Every row comes from one small tree of marks. The marks that hang from a mark follow it in brackets, in the order of their numbers. Every link used is in the known rows. Which tree was each row made from?
Known rows
k_936(k_91 k_808(k_442 k_738(k_53) k_935)): [ 14  12 -10  19 -11  31  -3  11  24  14  12 -31  23  56  -7  11  -9   8
  39  -7 -36 -44 -16 -17  45 -33 -12 -35   2 -12 -44  15 -22  29  53 -13
   7 -14  21 -29  -8  32  51   2  -3  -1   0   4  12  23]
k_962(k_91): [ -7 -11 -25   0  -3 -12   5   4   0  -7 -26  10   7 -27  -4   4  -5  -9
 -10   5 -24 -13 -13  12   9  19  22  14  32 -10   9 -11  10 -42 -12  11
  25  37 -15   8 -10  23  -2   9   2  38  18  -9   0 -13]
k_936(k_91 k_808(k_935)): [  2  15 -29  14 -28   7  -3   5  15  14   0 -20  31  20  -4  12  -5   8
  -2 -27 -26 -50   1   5  38 -24  -9 -18  -1 -22 -24  -4 -22 -11  14  -7
  11   6  11 -47 -18  21  30 -12  12   8  -3  -1  17  11]
k_738(k_53(k_204(k_808) k_442(k_767) k_962)): [  2  -4   8  36   3  -6  12 -13 -15 -29   4   1 -24 -15  11  10   4 -17
 -21  -3 -17  26 -29 -30 -22   4  -7  22   8  -4   6 -23  31   6 -18   0
 -21 -29   0   8 -12 -42 -34  16   0  -4  -7   4 -10 -14]
k_91(k_936(k_808(k_962(k_53(k_204))))): [  2  -3  -4  15 -25 -11   0 -12  21  22 -22   5  -3   5  -8  -2   9   2
  13  -1   1 -16   4  34   6  -9   7   2   8   5   3  10   9  -1   8   1
  37  -9  -8 -18 -27  10  11  -2  17 -17   1  18   4 -12]
k_962(k_53(k_442 k_738) k_91): [ -4 -36  -4  12  11  -3   1 -18  -8 -15 -26  -5 -12  -8   0 -15   0 -22
  -8  15 -12  10 -27   9 -40  18  32  -5  50 -20  19   9  -6  -8 -34  -4
   6  14 -29  15  -4  20 -12   7  10  82  24  20  -8 -42]
k_738(k_53(k_204(k_808) k_442(k_434) k_935)): [ 15   0  14  24 -11  -3   6 -15   2 -16   0  -1 -26  -9  18   5   3 -20
 -20   6   1  13 -17 -11 -17   2  -6  14 -11 -19  10 -18  20   8 -23  -3
 -28 -28   0  20  -9 -45 -40  16 -17   0  -7   8   3 -19]
k_962(k_91(k_936(k_808(k_935)))): [  1  -6 -15   6  -6  -4  -1   2  10  14 -29   1  -1   5 -12  -1  -4   2
  13   6  -7 -26   1  22  16  -3  22  -6  23  -7   0  15   3 -19  -4  11
  35  26  -7  -9 -17  28  13   8  13  19   8   4  -1 -13]
k_91(k_936): [ -2   8  -6  10 -14 -23  -1   3  14  14 -33  27 -14 -25 -13   0   5   7
  10  -4 -15 -11   6  23  22  -3   0  17   4  12   5 -15  26 -30   9   9
  41  20  -2   0 -25  -5  10  18  -6 -10   9  -2   6 -15]
k_53(k_204 k_442 k_738 k_935 k_962(k_91(k_936))): [ -2 -38  30  14  26 -17 -13 -52 -21  -7 -20  31 -47  -9  19 -20  48 -16
 -47  11  45  70 -13 -19 -75   8  29 -32  27  -9  11  43 -25  27 -67  -3
 -60 -29  21   0   2 -31 -46   1  -6  30 -13  67 -35 -15]
k_936(k_91 k_808(k_442(k_53(k_962) k_767))): [  7  17 -16  27 -10   4   1   2  -3   7  22 -46  24   7   8  -4 -16  21
 -19 -25 -49 -32   4  -7   6  -9  -7   0  -1 -11 -12 -18 -27   8   5 -14
 -20  -2   9 -50  -6   0  30 -12  20 -17  -2   0   9  24]
k_91(k_936(k_808(k_442(k_434 k_767)))): [  6  11  -2  12 -11 -11  -1   8  12  21  -4 -15 -14  -5  -8  -9  -8  24
  20  -5 -29 -23  21  17  21 -12  -9   2  -5   7  -1 -19   4  -2  16  -3
  33   4  -6 -11 -17  -8  19  11  12 -27   3 -12   5  -5]
k_91(k_936(k_808(k_204(k_53)))): [ 16  13 -10   6 -11 -11  14   1  10  37 -20   5  -7   2 -17   4  -3  11
  16 -10   2 -29  11  31  37 -11 -10   6 -12   4   0   9  27 -16  24   9
  33   3  12 -23  -4   1  21   5   9 -29  -4  -5  22  -2]
k_808(k_442 k_936): [-14  -7  13 -19   4   8  -8  25   5  16  -4   3  27   9  -8   4   4   4
  41   9   3  10  16  -3  43  11 -17  -1   3  10 -16 -18   7 -13  30  -5
  36   7   9  11  10  24  21  -3 -10 -15   4  -8  -4  29]
k_204(k_808(k_738 k_962)): [-10  -2 -15 -10  18   3  25  15  18  -4  11  12  15   7  -6  14 -17  -5
  35   2   0 -11  -7  -8  27  -3  -9   6   2   4  -8   3  17 -30  40  12
  20  -3 -17  -4   5  14  14  -6  -5  -9  -3 -20   2  -1]
k_936(k_808(k_442 k_962(k_91))): [  0 -10 -13   2  -3   9  -2   1  16  20   5 -20  23  17  -2   0   4   0
  27   8 -19 -14   0   3  26   2  -3 -19  22 -11 -17   5 -26 -12  25  -5
  23   1  -4 -23   3  40  22  -8  13  -3   2   4   4  19]
k_53(k_204 k_442 k_738 k_935 k_962(k_91)): [ -5 -37  24   9  27 -13 -16 -48 -25 -19 -11  26 -36 -13  24 -14  46 -25
 -58   8  38  73 -23 -28 -73  13  25 -30  27 -16   9  33 -31  20 -68  -5
 -70 -27  16   3  10 -28 -53  -5  -8  42 -12  58 -31  -9]
k_936(k_91 k_808(k_204 k_442(k_53) k_738 k_962)): [ 18  11  -7  -1   8  22  10   7   3  22  32 -36  40  48  -5   1  -7  19
  22  -9 -17 -36   6   2  23 -20 -13 -29  -3   9 -35  31 -41  41  50 -10
 -11 -11  24 -35  22  39  64 -23  14 -29  -3  -3  16  47]
k_738(k_53(k_204(k_808) k_442 k_962)): [ 12 -10  12  35   0 -12  12 -21  -8 -21  -9  14 -25 -15  12   7  16 -27
 -19   0  -8  28 -33 -21 -11   0  -9  14  13 -11   0 -12  26  -3 -14  -3
 -21 -31  10   3  -9 -39 -30  17  -5   0  -8  15  -3 -14]
k_91(k_936(k_808(k_204 k_935 k_962))): [  3  11   0 -10  -8   3  -3  10   9  26  -2  10   9  25 -22   9  13  14
  37   2  17 -20  18  21  34 -21 -11 -10  -7  20 -17  25  -5  11  33   4
  39   6   7 -11 -10  31  30  -2   8 -32  -5  -6   7  10]
k_53(k_738 k_935): [-18  -5   0  -4  -5  -5  -8  -6  11  -4  -2  26 -12 -17   0   4   9  -3
 -15  -2  10  19 -11  -8 -17   9   7  -4 -11  -4   7  -5   2 -14 -12   0
 -15   6   5  12  -2 -16 -20   4 -32  16   4  18   3 -14]
k_962(k_53): [ -8  -6 -12   5 -21  -9  -2   5  13  -7 -19   9   5 -19  -6   6  -5  -4
  -1   4 -24 -16 -15  27   8  11   8  28  23  -1  12 -24  18 -29  -1   0
  32  22 -28   5 -27  15   1  13   0  30  21 -12   8 -25]
k_442(k_53(k_738 k_935)): [ -7   9  -1  -1  -9   0 -10  -3  -2 -18   4  11  -7 -27   4  -9  -7  -4
 -30  -6   5  10 -12  -2 -34   8  12  16 -24   4  18 -14   1  -5 -22   0
 -28  14   1  20   9 -27 -19   2 -22   5   7   6   9 -13]
k_91(k_936(k_808)): [  3   6 -12  21 -20 -19   2  -2  20  26 -24   8  -9  -7 -12  -1   2   8
  12 -12 -15 -25   5  26  28 -11  -1   6   0   0  -1  -9  18 -23  12   6
  38   8   3 -21 -23  -5  15   9   5 -20   1   6  12 -11]
k_91(k_936(k_808(k_935 k_962))): [ -1   8  -5   3 -20   3  -9   6  18  22 -10   9   8  16 -14   2   5  10
  32   1   3 -23  13  17  30 -20  -5  -9  -5  12 -11  10  -2  -4  28   3
  44   5   0 -17 -22  21  23   0   8 -24  -4   1   4   0]
k_91(k_936(k_808(k_738))): [  4   2  -9  19 -10 -12   5   1  24  22 -18   9 -13   8 -14  -2  -1   9
  22  -8 -13 -26  -3  22  27 -16   3  -3   1   9 -11   3  18 -13  27   9
  38   2   6 -15 -18   0  22  10  -1 -17   2   6   7  -8]
k_808(k_442(k_53) k_935 k_936): [-14   8  20 -36   4  33 -27  38  -5  -5  12  -5  34  27 -12  -1  -6   6
  47  11  23   4  22 -14  31  -3 -17  -6 -17  23 -19  -6  -9  19  27  -9
  23  12  10  28  23  31  23  -6  -8 -17   1 -24  -6  35]
k_53(k_204(k_808(k_962)) k_442 k_738 k_935): [-12 -27  14   1  22  -6   5 -31  -3  -4   7  14 -25   0  11  -4  25 -19
 -12  -8  53  54  -7 -31 -49   3  -6 -30 -10 -21   4  17 -14  11 -30  -2
 -47 -48   9   1  24 -39 -44 -16 -17  11 -20  46 -15  -8]
k_808(k_204 k_442 k_962): [  1   0  10 -35  16   7   0  19  -4  19  18  10  22   8 -17  13  20  14
  42  16   3  11  17   2  35   4 -30  -9   7  24 -23   8 -19  11  48  -7
  22   8   8   9  21  44  35  -2  -4 -28   0 -19   5  41]

Which tree is each row?
[-12 -33  -5  -1  -2  -4  -1 -25   7 -13 -25   8 -12  -6   6  -4   8 -18
 -27  15  17  16 -25  17 -58  22  48  -2  32 -20  26  25   1   2 -49   5
 -14   6 -25  17  -9  12 -31  -2   1  66  17  37 -12 -33]	k_962(k_53(k_204 k_738 k_935) k_91)
[ -1 -16  -9   5   0 -28   2 -22 -12 -21 -24  28  -8 -33  10   0  25 -16
 -48   2  -1  24 -19   1 -20  15  22   8  37  -4   6   7   3 -21 -38  10
 -11   6  -2  -1  -8  -1 -24   1  15  22   4  11 -20  -2]	k_53(k_204 k_962(k_91))
[-12   2  13 -37   3  14   5  30 -15   8  14  15  49  23 -12  22   8   2
  30  15  32   5  25  14  35  13 -11   7  -8  33 -12  14   5   9  34   5
  36  13   6  18  13  52  25 -24   4 -31   1 -22  -1  35]	k_808(k_204 k_936 k_962)
[  1  17 -21 -20   3  23  29  26   7  17  -5 -11  42  27  -5  16 -43  -6
  33 -14  21 -40  23  -8  60  -9 -22   6 -26 -19   3   8  34 -36  32  11
  19  -1  -2 -28  10  15  14 -21  13   1 -13 -29  20   5]	k_204(k_53 k_808(k_935 k_936(k_91)))
[ -2   8  -2   5   0 -11  -8  10 -22 -25  12 -16 -12 -33   8 -11 -12   4
 -22  -7 -38   3   6  -7  -9   6 -15  16   3   6  12 -54  -3  -5 -14  -9
   4  12 -22  21  -6 -22 -17   8   4  16   9 -36  -7 -15]	k_53(k_442(k_434 k_767))
[  4   3  -3  16 -10 -12  -2   0  21  35 -19   2 -12   0 -13  -4   8  16
  30  -6 -16 -16  12  18  34 -13 -12  -5   3  -1 -10  -6   6 -15  24  -2
  37   0   9 -22 -14   1  23  12   0 -26  -1  10  10   3]	k_91(k_936(k_808(k_442)))
[  1  32  -9  -6  -8  -8   0  18 -28 -50  28 -23  -9 -50   7 -22 -45  10
 -41 -13 -38 -13   4  -5 -48   6  10  39 -30  20  35 -51   7  11 -28  -4
 -16  24 -35  45   7 -36 -19  -4  13   7  24 -51   3 -30]	k_442(k_53(k_738) k_434 k_767)
[  1  -4  18 -51  30  27 -12  22  -7  20   6  10  22  41 -25   9  22  19
  68  35  28   5  26   2  28  -8 -10 -29  20  29 -27  53 -33  35  41  -2
  32  20   4  17  17  78  47   2   7  -7   1 -16  -8  37]	k_808(k_204 k_442 k_935 k_962(k_91(k_936)))
[-25   3  19 -20   4  20 -18  23 -12  -6  22 -21  19   9   4  -3 -11  14
   8   2  17  24  24 -13 -15  19  -2  11 -27  20   0 -22   5  30  -5  -1
  -5  -5   5  28  20  -6  -5 -10  -8 -32  -3  -4 -16  33]	k_808(k_442(k_53(k_204 k_935) k_767) k_936)
[ -4 -41  16  14   9  -7  -8 -38  -1   1 -38   9 -36   3   6 -19  21 -14
 -16  18  29  30 -14  17 -70  15  45 -17  37 -17  25  39  -5  23 -59   1
 -16 -11 -14  11 -11  -1 -27   9   5  62  10  58 -21 -40]	k_962(k_53(k_204 k_442 k_738 k_935) k_91(k_936))
[ 13  13 -26  16 -17  -9  19   2   4  25   3 -19  25  13  -8  15   0  14
 -15 -29 -26 -46   4  19  36 -11 -10  -8   0 -17 -18   0 -12  -7  14  -4
   4   5  20 -47  -6  18  36 -14  13  -6  -2  -1  25  19]	k_936(k_91 k_808(k_204))
[ 21  12 -14 -19  27   4  35  16  14  13   7 -12   0   3  -2  -3 -42  -3
  40  -1  -8 -27   7  -6  47  -8 -31   5 -14 -12   5  -3  28 -32  50   9
   9 -10 -15  -6  28 -10  14   1   4  -3  -4 -45  20  -4]	k_204(k_53 k_808(k_442(k_434) k_738))
[  7  13 -11  -6  17   6  20   6  -6   2  16 -24  -8  -8  16  -1 -42  -4
  -6  -8   3 -12  17  -9   6   6 -24  20 -32 -23  28 -22  25 -30  -5   7
 -23 -10 -23 -11  10 -37 -29   2   1   3 -18 -33  15 -19]	k_204(k_53(k_442(k_434 k_767) k_935) k_808)
[ 16  14  20  -6 -10 -19 -11 -21 -23 -43  15  14 -21 -42  25 -23   3  -9
 -75   0  16  28  -3   0 -66   2  18  18 -23   9  30  -4 -17  23 -56  -7
 -66  -4  -3  27   8 -52 -44 -10   2  -1   3  -6  -8 -15]	k_442(k_53(k_204 k_738 k_935 k_962) k_434)
[  4  15 -26 -25  19  19  28  20  17   3   0   4   9  17 -13  14 -39  -9
  43  -7  15 -31  -4 -14  52 -15 -24   3 -20  -7  -5  11  37 -37  49  20
  18  -3 -13  -6  20   5   9   2  -2   6 -10 -41  17  -8]	k_204(k_53 k_808(k_738 k_935))
[  8  14  10 -16  -1  -1   8   6  -7 -28  20  -7   2 -10  16 -11 -24  -7
 -29  -1  25  -2  14   7 -28   5  12  23 -37   6  21  -9   8  15 -27   8
 -32  -5 -12  29  16 -36 -24 -15   2 -18  -5 -24  -2  -4]	k_442(k_53(k_204(k_808(k_738 k_936)) k_935) k_434)
[  6  10  24 -40  29  16 -14  17 -26 -13  26  13   0  13 -17   0  20  12
  23   7  25  24   8 -20   1 -13 -22 -17  -8  30 -21  23 -32  37  19 -11
 -21   8  21  25  38  21  24   2  -7 -11  -4 -23  -2  33]	k_808(k_204 k_442(k_53(k_738 k_962)) k_935)
[ -2 -12  16  29  -1   6 -10 -21 -17 -29  -1   1 -24  -6  23   7  16 -18
 -41  18  -6  36 -30 -22 -47  16  21  12  18  -4   9  -3  12  25 -42  -1
 -38 -13   3  18 -21 -23 -43  23 -10  13  -2  26 -21 -10]	k_738(k_53(k_204 k_442(k_767) k_935 k_962(k_91)))
[-12   4  10 -26  -2  30 -18  32   4  16   3  -8  46  40  -9  11   3  12
  49   1   6 -12  26 -16  52 -12 -19 -25   0   5 -33   5 -21  14  36 -12
  28   7  19  -5   5  49  42 -12  -4  -1   1  -8  -5  41]	k_808(k_442 k_935 k_936(k_91))
[  4  -7  -8   2   0  12  -2  -5   5   8  12 -26  18  13  -1 -12  -7  -2
  16   6 -10  -7  -5  -2  -2   2   5 -18   9  -7  -7  11 -29   6  14  -8
   1  -1  -1 -13  19  26  17 -16  15  -2   7   9   4  12]	k_936(k_808(k_442(k_53(k_738)) k_962(k_91)))
[ 13  -1 -11  -5   5   2  14 -10  -5  18   4  -5   3  15   1   9   1  -4
 -16  -2  15 -11  -4   8  10   3   1  -8  -5 -14   2  28  -4  -8   1   6
 -17   0  15 -24  15  11  -1 -11   9   0  -9   3  17   2]	k_936(k_808(k_204(k_53(k_738 k_935 k_962(k_91)))))
[-26 -11   9 -20  24  10   9   9  10   4  18  -1   2  25   2  15  -1   7
  20   1  38  24  11 -20  -4   9  -4  -7 -21  -1 -10   7  15  12   6  12
 -13 -29   4   9  17 -13 -12  -8 -19 -21 -18  10 -19  24]	k_53(k_204(k_808(k_442(k_767) k_738 k_936)) k_935)
[  9   8  -5  11 -10 -18   9   3  10  30 -15  10  -9   1 -19   6   8  16
  15 -11  -3 -23  13  31  31 -12  -6   3  -4   7  -6   3  16 -10  18   7
  34   8  12 -16 -12   3  22   5   4 -28  -1   0  14   0]	k_91(k_936(k_808(k_204)))
[  2  13 -13   4 -10  -4   0  14   6   5  22 -34   5  -3  -1  -3 -16  17
   9 -10 -41 -25  11   1  23  -3 -17   1  -5  -5  -7 -39 -13  -7  16 -11
  18   1 -11  -9  -3  -1   9   0  11 -16   2 -29   7   6]	k_936(k_808(k_442(k_434 k_767)))
[-12 -13  15  -1   1 -20 -11 -33  -5 -18  -3  44 -26 -24  14   0  41 -13
 -52  -3  35  55 -18 -17 -48   7  13 -10  -1  -1   7  15  -8   7 -42   2
 -52 -21  17   3  -1 -35 -44  -5 -16   5  -9  38 -19  -4]	k_53(k_204 k_738 k_935 k_962)
[ 19 -11  25  25  -9  -1 -10 -28 -15 -27  -6   9 -25 -13  30  -4  19 -26
 -50  26  -2  31 -27  -9 -40  10  19  10  19 -10  14   1  -2  23 -47  -6
 -43 -12   2  21 -20 -25 -43  19  -6  19   0  19 -14 -15]	k_738(k_53(k_204 k_442(k_434) k_935 k_962(k_91)))
[ -2  34  -3  -9 -16   2 -13  24 -20 -41  34 -26   2 -37  17 -12 -41  17
 -48  -2 -28 -15  15   6 -39  14  12  48 -36  19  34 -52   4  10 -33   0
 -25  32 -33  33  -9 -32 -23   5  -1 -10  10 -49   3 -14]	k_442(k_53(k_935) k_434 k_767)
[-12 -17  14   6  10  -1 -18 -19  -4  -2  -2  16 -26 -10   7  -7  22 -10
 -17  -3  17  40 -14 -20 -31   6  -4 -20  -3 -12   3  -6 -15   1 -22  -9
 -32 -10  13  10   8 -26 -28   6 -32  25  -5  32  -4 -13]	k_53(k_442 k_738 k_935)
[-19  15   3   2   4   5 -14   5 -25 -40  29  -2  -9 -27  13  -6 -15   8
 -50  -3  -5  25  -8 -20 -60  13  19  30 -23  22  25 -21   1  14 -36   1
 -47  14 -10  17  -2 -34 -26   1  -9  -8   0  -6 -10  -9]	k_442(k_53(k_738 k_935 k_962) k_767)
